In the rows, zero is written as 128.
Known rows, with every way that one mark hangs from another
Z711[Z79 Z767[Z691[Z766]]]: [117 103 107 147 146 154  97 105 144 127 141 155 138 116 118 135 147 119
 140 127 105 124 135 133 147 151 128 134 103  76 126 119 131 127 115 128
  90 247 132 116  76 133 106 102 108  63 130 146  65 143 126 166 139 146
 128 121 154 113]
Z691[Z487 Z766[Z456]]: [142 126 133 127 115 164 134 116 110 123 117 123 122 163 104 155 158 114
  83 115  90 110 133 125 122 144 129 141 109 106 160 103 148 127 122 127
 158 167 116 122  93 122 127 121 122 118 145 137 127 119 124 126 147 118
 113 179 134 126]
Z711[Z79 Z767[Z691]]: [115 118 110 149 146 152 100 136 147 116 144 146 147 119 126 124 140 123
 145 125 116 134 135 134 159 139 130 142 108  73 123 125 122 123 115 134
  58 211 136 132  98 124 111  99 119  78 123 144  62 141 135 165 139 144
 128 101 147 103]
Z393[Z789[Z79 Z156 Z745]]: [ 70 123 137 156 112 173 135 173 131 121 137 127 144 167 135 108 146 124
 114 121 128 130 147 127 176 139 147 140 116 110 144 146 125 138 107 122
 127 117 138 118 185 123 116 105 174  96  91 130 122 110 175 142 111 137
 118 148 125 127]
Z745[Z711[Z79] Z789]: [ 93 136 141 136 126 180  97 178 150 120 150 112 152 112 126 121 143 122
 112 117 103 130 150 136 181 119 124 130 139  94 170 134 117 130 122 127
 132 122 139  98 142 129 119 106 138  73 121 121  92 118 142 184 124 142
 129 112 152 113]
Z789[Z79 Z156[Z691] Z393 Z745]: [ 70 116 154 158 132 157 153 126 149 141 136 153 135 154 121 116 134 133
  75 133 109 148 176 125 167 151 136 122 121  97 108 131 121 125 126 103
  93 164 136 113 233 105 122 133 147 139  82 143 178 127 184 116  99 120
 118 164 118 129]
Z789[Z156 Z393]: [ 79 127 148 136 122 166 142 135 140 132 137 127 130 160 108 126 144 135
  85 128 111 129 150 134 147 136 134 127 116 137 130 133 127 125 123 111
 108 111 123 103 210 108 132 170 140 137 108 133 145 122 153 106 118 118
 115 163 139 125]
Z393[Z789[Z745[Z711]]]: [113 128 124 139 113 172 116 202 137 107 143 118 135 156 113 121 144 133
  86 112  98 147 141 124 200 124 134 147 131 103 164 135 121 127 108 139
 147 124 130 112 186 120 126  72 156  99 104 127 135 113 165 134 122 140
 127 126 132 120]
Z487[Z691]: [112 117 134 144 139 150 116 136 141 119 140 142 128 134 111 129 152 119
  86 123 110 152 137 130 140 136 122 137 118 124 126 136 123 112 118 138
  86 128 127 128  92 108 119 117 120  85 124 138 132 126 143 118 129 126
 128 144 136 112]
Z766[Z456]: [142 147 133 134 121 148 129 143 123 116 133 124 128 140 119 143 146 127
  92 112 118 134 128 129 142 140 136 154 106 106 136 130 133 115 124 140
 119 130 122 140 138 116 126 140 136 139 133 130 148 117 142 114 146 124
 113 147 131 117]
Z691[Z487]: [128 132 135 127 118 160 126 146 115 117 124 124 135 156 111 128 152 112
  97 122  94 122 139 130 131 127 125 135 120 110 159 128 137 132 117 126
 110 128 115 130 115 115 126 105 130  99 122 142  94 124 138 138 130 125
 122 146 134 111]
Z767[Z691[Z487 Z766] Z711[Z79]]: [137  98 130 131 160 180 100  94 128 126 141 159 148 144 110 136 150 118
  97 134  68 105 154 126 146 133 120 137 135  82 140  93 141 139 116 117
 112 199 129 102  99 129 118  96 118  35 140 139  61 135 128 188 123 124
 137 130 140 117]
Z789[Z156]: [102 125 155 134 134 153 131 131 130 125 136 125 133 149 115 127 152 121
 103 121 119 124 141 135 137 136 135 135 123 134 129 148 130 129 118 117
 122  99 122 117 157 115 121 156 139 114 117 131 114 123 151 126 128 135
 120 149 136 118]
Z636[Z711[Z79 Z767]]: [133 126 105 153 139 157 101 149 146 120 135 103 160 124 117 133 147 143
 152 127  97 118 138 137 160 128 130 153 118  81 142 149 125 139 117 130
  78 135 132 145 110 147 109 110 132 108 120 140  57 132 147 177 160 145
 124 105 154 104]
Z393[Z789[Z79 Z156 Z745[Z711]]]: [ 66 118 151 146 117 190 134 202 137 116 142 121 144 173 133 114 144 129
  98 117 113 130 152 128 214 134 147 138 133 111 158 144 119 135 110 124
 149 102 144 101 205 119 120  89 179  95  86 124 128 104 180 153 124 138
 126 140 130 129]
Z745[Z711]: [126 129 141 125 128 161 120 169 132 116 143 127 132 139 114 133 143 127
  90 114  96 138 140 134 178 128 127 138 132 117 150 143 125 120 124 130
 129 104 125 116 152 115 125 117 136 106 114 134 120 118 149 139 144 133
 129 120 144 115]
Z745[Z711[Z79 Z767] Z789]: [ 83 125 124 144 125 189  94 192 157 111 144  97 160 121 131 119 147 127
 142 116 104 130 141 139 196 124 131 127 124  83 175 139 113 134 109 132
 121 153 140 109 137 129 111  90 142  88 119 123  54 124 143 192 142 156
 128 102 160 106]
Z711[Z767]: [116 128 115 142 126 154 118 155 133 113 132 118 138 136 120 128 147 127
 132 118 116 136 128 136 157 140 135 133  98 103 135 147 125 125 108 136
  90 144 118 141 126 120 114 114 137 130 115 142  82 130 142 137 144 145
 123 120 147 108]
Z636[Z711[Z767[Z691[Z487]]]]: [147 116 126 139 145 166 123 151 135  99 131 131 145 169 101 135 151 132
 105 129  77 117 142 129 140 129 128 146 119  97 163 106 129 132 114 127
 102 170 130 148 115 125 120  94 132  74 110 150  58 139 143 152 156 127
 134 121 148 111]
Z156[Z691 Z789[Z745[Z711]]]: [110 124 152 149 127 154 127 151 151 111 145 135 124 119 100 124 143 126
  79 121 120 145 175 120 170 134 126 144 137  96 145 121 116 108 123 135
 147 152 131 115 190 123 112  65 140  71  95 130 170 129 167 136 100 140
 134 125 124 117]
Z767[Z711]: [133 129 134 132 144 159 114 142 127 119 146 128 144 144 118 129 143 134
  98 121  98 131 142 132 165 128 132 141 124 115 129 136 130 127 113 132
 107 103 119 129 168 120 120 129 144 108 125 128 107 123 149 146 127 134
 130 115 137 113]
Z636[Z711]: [157 140 131 139 136 145 124 147 133 120 142 124 139 135 104 136 145 141
  93 125  91 127 141 133 135 125 128 150 129 117 148 135 131 129 125 128
 118  87 125 140 146 137 121 142 136 105 114 138 109 125 152 133 143 126
 125 123 145 116]
Z745[Z711[Z767] Z789[Z393]]: [ 71 131 129 138 110 197 121 203 160 110 145  99 140 154 114 123 139 142
 100 117 101 140 146 136 195 127 133 113 109 112 179 119 109 124 111 127
 124 152 134 104 215 113 127 118 149 126 104 126 106 119 148 143 132 137
 124 123 158 120]
Z745[Z711 Z789]: [102 141 151 130 122 177 114 188 143 112 150 114 137 132 117 124 143 124
  88 113 103 140 144 135 169 120 129 125 132 121 174 130 118 124 118 130
 156 109 132 105 172 120 124 116 151  82 115 121 112 115 147 150 126 137
 130 120 151 118]
Z156[Z789[Z79]]: [ 87 144 137 153 107 156 131 146 129 123 144 138 130 118 131 117 136 114
 120 126 154 117 154 131 144 143 135 139 102 107 144 143 123 121 125 144
  99 100 133 128 146 136 105 114 161  73 100 136 120 115 153 157 117 133
 121 111 140 117]
Z745[Z711[Z79 Z767]]: [108 116 117 139 131 172 101 171 144 115 136 109 155 132 127 130 145 131
 145 117 101 128 137 138 201 131 130 141 122  81 148 149 119 130 118 136
  89 150 132 120 116 125 114  83 130 116 118 135  67 126 144 177 158 152
 128 100 154 104]
Z636[Z711[Z79 Z767[Z691[Z487]]]]: [139 112 118 145 150 168 108 140 142 108 133 128 159 148 109 133 150 131
 129 132  78 107 145 131 148 126 124 152 127  71 157 113 129 139 116 124
  79 188 137 141  80 137 117  82 122  53 119 149  36 142 137 183 153 131
 132 113 149 104]
Z745[Z711 Z789[Z79 Z156 Z393]]: [ 38 128 171 140 114 203 141 189 155 128 150 119 144 162 131 116 135 132
  80 125 113 124 165 137 193 134 139 108 130 130 164 128 112 131 125 108
 142  97 146  82 242 111 129 157 172 108  92 122 136 105 168 151 120 121
 122 145 150 133]
Z789[Z79 Z393]: [ 89 140 127 146 109 161 139 149 133 138 141 144 135 139 130 121 127 130
  94 128 113 140 147 134 164 144 133 123 103 104 131 134 124 122 130 126
  69 130 130 120 187 115 125 139 147 135  99 147 134 115 156 127 126 113
 116 131 140 123]
Z393[Z789]: [116 139 118 145 111 154 117 168 123 114 142 125 129 143 114 124 146 121
 111 122 111 130 130 129 150 125 132 147 103 121 142 131 126 132 110 141
 124 104 125 124 139 131 117  94 146  89 110 131 116 117 143 134 121 128
 118 134 142 117]

Rows
[ 84 116 162 138 130 177 138 174 140 123 138 130 147 166 134 118 142 130
  93 115 114 134 153 130 208 142 142 127 144 107 151 151 123 124 122 114
 131 121 137 110 200 108 124 128 166 123  95 133 124 113 180 146 134 143
 129 136 127 125]
Z789[Z79 Z156 Z745[Z711]]
[ 39 137 160 150 112 189 141 161 148 134 145 127 142 156 132 110 137 127
  94 130 127 127 159 136 156 138 140 108 110 126 149 129 118 130 121 107
 115 109 142  98 225 116 123 171 168 111  95 128 126 111 162 144 104 120
 114 154 144 131]
Z745[Z789[Z79 Z156 Z393]]
[149 113 127 138 160 163 102  97 137 126 151 156 140 127 119 153 144 132
  95 125  94 111 141 125 158 149 132 157 119  79 118  93 138 122 125 131
 124 198 137 114 119 128 119 125 121  76 151 125 116 129 130 166 137 125
 128 129 136 121]
Z767[Z691[Z766[Z456]] Z711[Z79]]
[ 68 127 175 155 141 160 134 136 140 132 148 140 141 131 132 113 143 107
 105 131 120 132 168 133 135 137 134 118 117 118 128 129 116 132 123 107
 142 121 143 111 174 120 105 133 156  80  99 129 131 123 164 159 104 129
 122 150 139 124]
Z745[Z789[Z79 Z156[Z691]]]
[135 104 125 139 166 162  96  94 138 132 154 167 144 118 115 137 142 126
 105 133  87 118 149 129 158 141 124 142 131  84 117 103 136 129 122 126
 106 193 134 105 121 132 113 118 117  42 137 134  85 136 132 178 121 131
 137 114 144 118]
Z767[Z691[Z766] Z711[Z79]]
[140 117 145 125 153 174 119 134 124 106 142 154 143 165 109 129 146 123
  77 128  79 122 151 125 152 126 127 139 134 105 142 100 133 126 112 126
 107 154 124 124 144 108 128 100 134  62 124 138  84 131 140 156 124 121
 139 123 132 113]
Z767[Z691[Z487] Z711]
[ 87 133 143 149 108 178 131 181 143 115 145 131 137 133 128 116 135 127
  99 118 141 131 162 125 197 140 137 137 130  93 165 142 118 113 124 143
 123 122 138 120 190 125 114  87 172  79  89 132 139 112 172 157 117 143
 130 103 130 119]
Z156[Z789[Z79 Z745[Z711]]]
[ 95 109 168 149 136 163 149 125 126 128 122 141 143 167 124 117 149 109
  89 128 100 131 170 123 147 142 132 126 133  91 132 127 130 135 119 102
 117 161 130 124 159 108 117  94 147 107  94 146 122 129 175 146 110 130
 124 171 114 121]
Z789[Z79 Z156[Z691[Z487]] Z745]
[ 87 124 136 148 116 167 129 168 135 115 133 117 137 164 113 114 155 128
 104 121 119 133 140 125 163 130 142 144 120 123 144 137 128 133 102 124
 146 119 129 116 184 121 123 113 158 104 106 124 128 118 165 126 104 140
 119 158 125 122]
Z393[Z789[Z156 Z745]]
[ 75 131 137 146 120 191 118 209 144 110 146 112 152 141 142 117 139 125
 128 114 115 134 143 138 203 134 141 115 110  98 179 142 110 128 111 131
 126 137 142 119 162 123 109  99 169 101 101 130  74 113 156 179 149 148
 129 101 159 116]
Z745[Z711[Z767] Z789[Z79]]
[149 101 122 140 148 170 122 122 132 111 132 143 133 165  92 146 158 128
 101 129  67 105 143 129 124 138 127 138 116 103 168  95 138 134 115 118
 132 206 128 132  88 135 117 104 123  56 127 155  56 141 133 151 156 125
 134 138 154 120]
Z636[Z711[Z767[Z691[Z487 Z766]]]]
[143 101 141 125 155 176 118 107 122 118 141 162 131 163 100 140 151 119
  72 129  68 110 150 125 140 138 125 131 129 107 145  87 141 131 114 119
 134 182 122 110 127 118 123 109 126  45 135 141  85 132 131 154 126 120
 138 140 139 122]
Z767[Z691[Z487 Z766] Z711]
[116 114 148 147 122 154 133  89 125 126 129 142 112 129  88 137 159  99
  95 134 104 108 173 122  91 140 116 134 110 114 148 100 135 128 125 124
 162 170 120 108 103 140 105  71 118  36 119 142 133 134 132 147  98 122
 125 161 139 122]
Z156[Z691[Z487 Z766] Z789]
[ 63 146 132 156  95 169 141 146 141 132 145 138 127 130 123 115 128 127
 102 133 144 121 162 129 152 146 134 132  97 106 141 129 119 118 129 139
  82 111 134 117 194 131 114 123 159  91  89 139 150 113 155 137 104 118
 116 122 141 123]
Z156[Z789[Z79 Z393]]
[132 120 130 138 164 159  98 121 143 120 156 158 153 121 124 125 137 130
 109 131  96 127 150 129 172 131 127 149 136  83 114 117 127 124 119 129
  76 159 134 120 142 123 117 109 129  60 127 132  86 135 143 180 120 131
 136  95 138 107]
Z767[Z691 Z711[Z79]]
[ 43 125 160 136 122 201 119 170 166 130 147 105 151 141 118 119 143 135
  95 127 102 122 163 137 184 122 129 120 140 119 161 127 115 135 124 106
 134 117 143  73 217 119 129 144 144  94 108 114 122 115 152 162 111 129
 121 148 152 124]
Z745[Z711[Z79] Z789[Z156 Z393]]
[ 97 121 143 163 124 142 133  94 130 139 145 164 115 102 115 131 141 105
 110 135 128 120 172 126 114 157 126 131  99 104 120 118 126 122 131 130
 137 159 134 113 126 147  94  94 136  47 103 144 150 126 148 152 104 127
 124 136 143 126]
Z156[Z691[Z766] Z789[Z79]]
[ 80 102 134 142 137 187 112 171 156 114 131 100 161 153 126 121 154 138
 138 116 110 127 147 134 214 135 139 136 138  83 150 157 120 133 108 117
 112 163 134 113 162 115 119  95 143 132 112 128  80 128 167 172 143 165
 128 127 136 110]
Z789[Z156 Z745[Z711[Z79 Z767]]]
[118  97 113 141 140 171 103 105 133 121 128 148 141 144 113 136 155 111
 131 128  86 110 141 130 137 144 124 131 110  73 148 103 137 137 114 124
  93 252 129 114  54 129 112  83 107  48 135 152  41 143 120 174 139 139
 128 136 148 111]
Z711[Z79 Z767[Z691[Z487 Z766]]]
[ 96 129 126 148 109 178 124 207 133 115 146 127 143 154 135 114 135 130
  97 115 105 145 145 126 219 133 139 140 126  92 164 140 119 130 113 139
 133 119 140 115 184 121 121  65 171  93  90 133 127 106 174 153 127 135
 127 118 131 123]
Z393[Z789[Z79 Z745[Z711]]]
[129 111 130 142 134 155 122 107 132 124 133 143 115 138 104 155 160 120
  70 117 105 139 131 126 127 154 126 146 103 122 130 111 134 112 122 138
 131 167 128 122  76 114 121 129 113 101 146 133 167 120 129 103 145 119
 119 176 135 126]
Z487[Z691[Z766[Z456]]]
[ 90 141 131 158 106 162 131 152 139 120 139 138 136 123 130 109 137 123
 111 123 156 133 156 125 161 146 139 137 112  87 148 139 123 114 119 140
  96 132 134 133 175 129 108 101 163  84  94 137 134 118 166 150 103 143
 123 115 124 117]
Z156[Z789[Z79 Z745]]
[ 91 129 153 156 118 157 139 122 122 123 133 144 129 135 118 120 142  99
 106 135 124 115 176 125 122 138 124 134 110  95 142 116 124 128 128 133
 114 136 132 129 123 133 103  60 144  48  95 145 131 124 151 165 105 121
 125 135 132 114]
Z156[Z691[Z487] Z789[Z79]]
[103 132 140 141 113 172 125 174 147 107 141 122 130 131 104 122 144 132
  86 115 133 137 157 124 180 132 132 143 133 105 171 131 121 108 118 141
 140 127 128 114 190 125 120  87 153  85 102 126 147 119 161 140 112 146
 131 113 128 116]
Z156[Z789[Z745[Z711]]]
[139 119 113 153 157 152 100 137 154 112 148 137 155 124 113 132 144 140
 137 130  95 121 141 134 157 133 128 157 121  77 136 125 122 129 118 130
  72 182 141 143 106 140 110 109 124  72 116 145  55 142 144 172 151 138
 132  94 154 105]
Z636[Z711[Z79 Z767[Z691]]]
[ 80 134 137 143 101 181 136 173 159 114 143 120 125 139 101 122 136 145
  69 122 125 140 165 123 190 134 130 136 128 108 166 119 117 108 122 136
 119 139 129 102 243 117 130 104 151 104  92 129 172 118 163 120 100 130
 125 126 130 123]
Z156[Z789[Z393 Z745[Z711]]]
[ 72 102 157 153 136 155 151  90 138 154 140 162 119 145 114 133 140 121
  86 138  95 124 173 131 134 157 130 114 107 119 102 120 128 133 132  97
 125 167 134  92 188 120 113 150 133 107  98 147 163 126 160 123 112 111
 116 178 140 138]
Z789[Z79 Z156[Z691[Z766]] Z393]
[ 74 116 153 132 121 184 143 167 155 123 136 119 134 176 106 124 143 148
  60 119 101 143 157 128 201 135 135 127 143 122 151 133 122 117 120 108
 131 129 128  94 252  98 142 147 147 146  98 129 162 118 175 110 118 129
 125 157 127 128]
Z789[Z156 Z393 Z745[Z711]]
[ 83 126 145 152 116 164 139 149 162 118 147 133 120 131  93 125 135 139
  60 128 113 152 183 120 179 137 124 137 129 100 144 107 112 106 127 129
 125 161 131 103 245 116 122  80 139  96  85 133 205 128 169 118  91 126
 128 134 125 123]
Z156[Z691 Z789[Z393 Z745[Z711]]]
[129 115 134 131 155 177 102 124 130 115 143 150 157 145 120 126 145 121
 101 132  79 113 155 127 163 125 122 145 140  79 132 107 132 135 115 124
  85 162 131 118 112 118 121  88 125  46 130 136  63 133 136 188 123 127
 137 112 134 105]
Z767[Z691[Z487] Z711[Z79]]
[ 61 128 152 143 117 171 150 143 138 140 139 138 137 160 130 119 135 130
  95 132 120 124 156 135 163 146 138 121 110 124 125 143 124 128 127 111
  88 106 134 106 204 111 126 165 156 133  97 140 136 114 164 125 123 116
 115 155 140 129]
Z789[Z79 Z156 Z393]
[ 54 136 156 141 116 182 135 156 155 128 142 114 134 155 111 115 145 130
  82 128 120 129 154 134 139 130 134 115 115 141 154 120 121 128 117 107
 132 113 131  95 227 114 130 175 148 115 109 121 136 120 151 125  99 123
 115 162 143 127]
Z745[Z789[Z156 Z393]]
[116 120 141 155 129 135 125  87 135 132 142 153 108 103  93 137 151 109
 100 132 121 122 169 125 102 147 121 137 105 117 127 112 130 118 126 132
 155 165 123 111 129 144 100  95 121  52 115 137 157 133 137 135  97 129
 125 146 141 123]
Z156[Z691[Z766] Z789]
[139 111 136 127 136 159 124 105 120 123 133 166 121 152  99 137 152 106
  77 126  82 118 143 125 113 143 121 130 119 109 148  95 143 126 121 118
 131 207 123 110  91 120 125 112 115  49 130 150  89 136 126 135 126 121
 130 153 140 123]
Z767[Z691[Z487 Z766]]
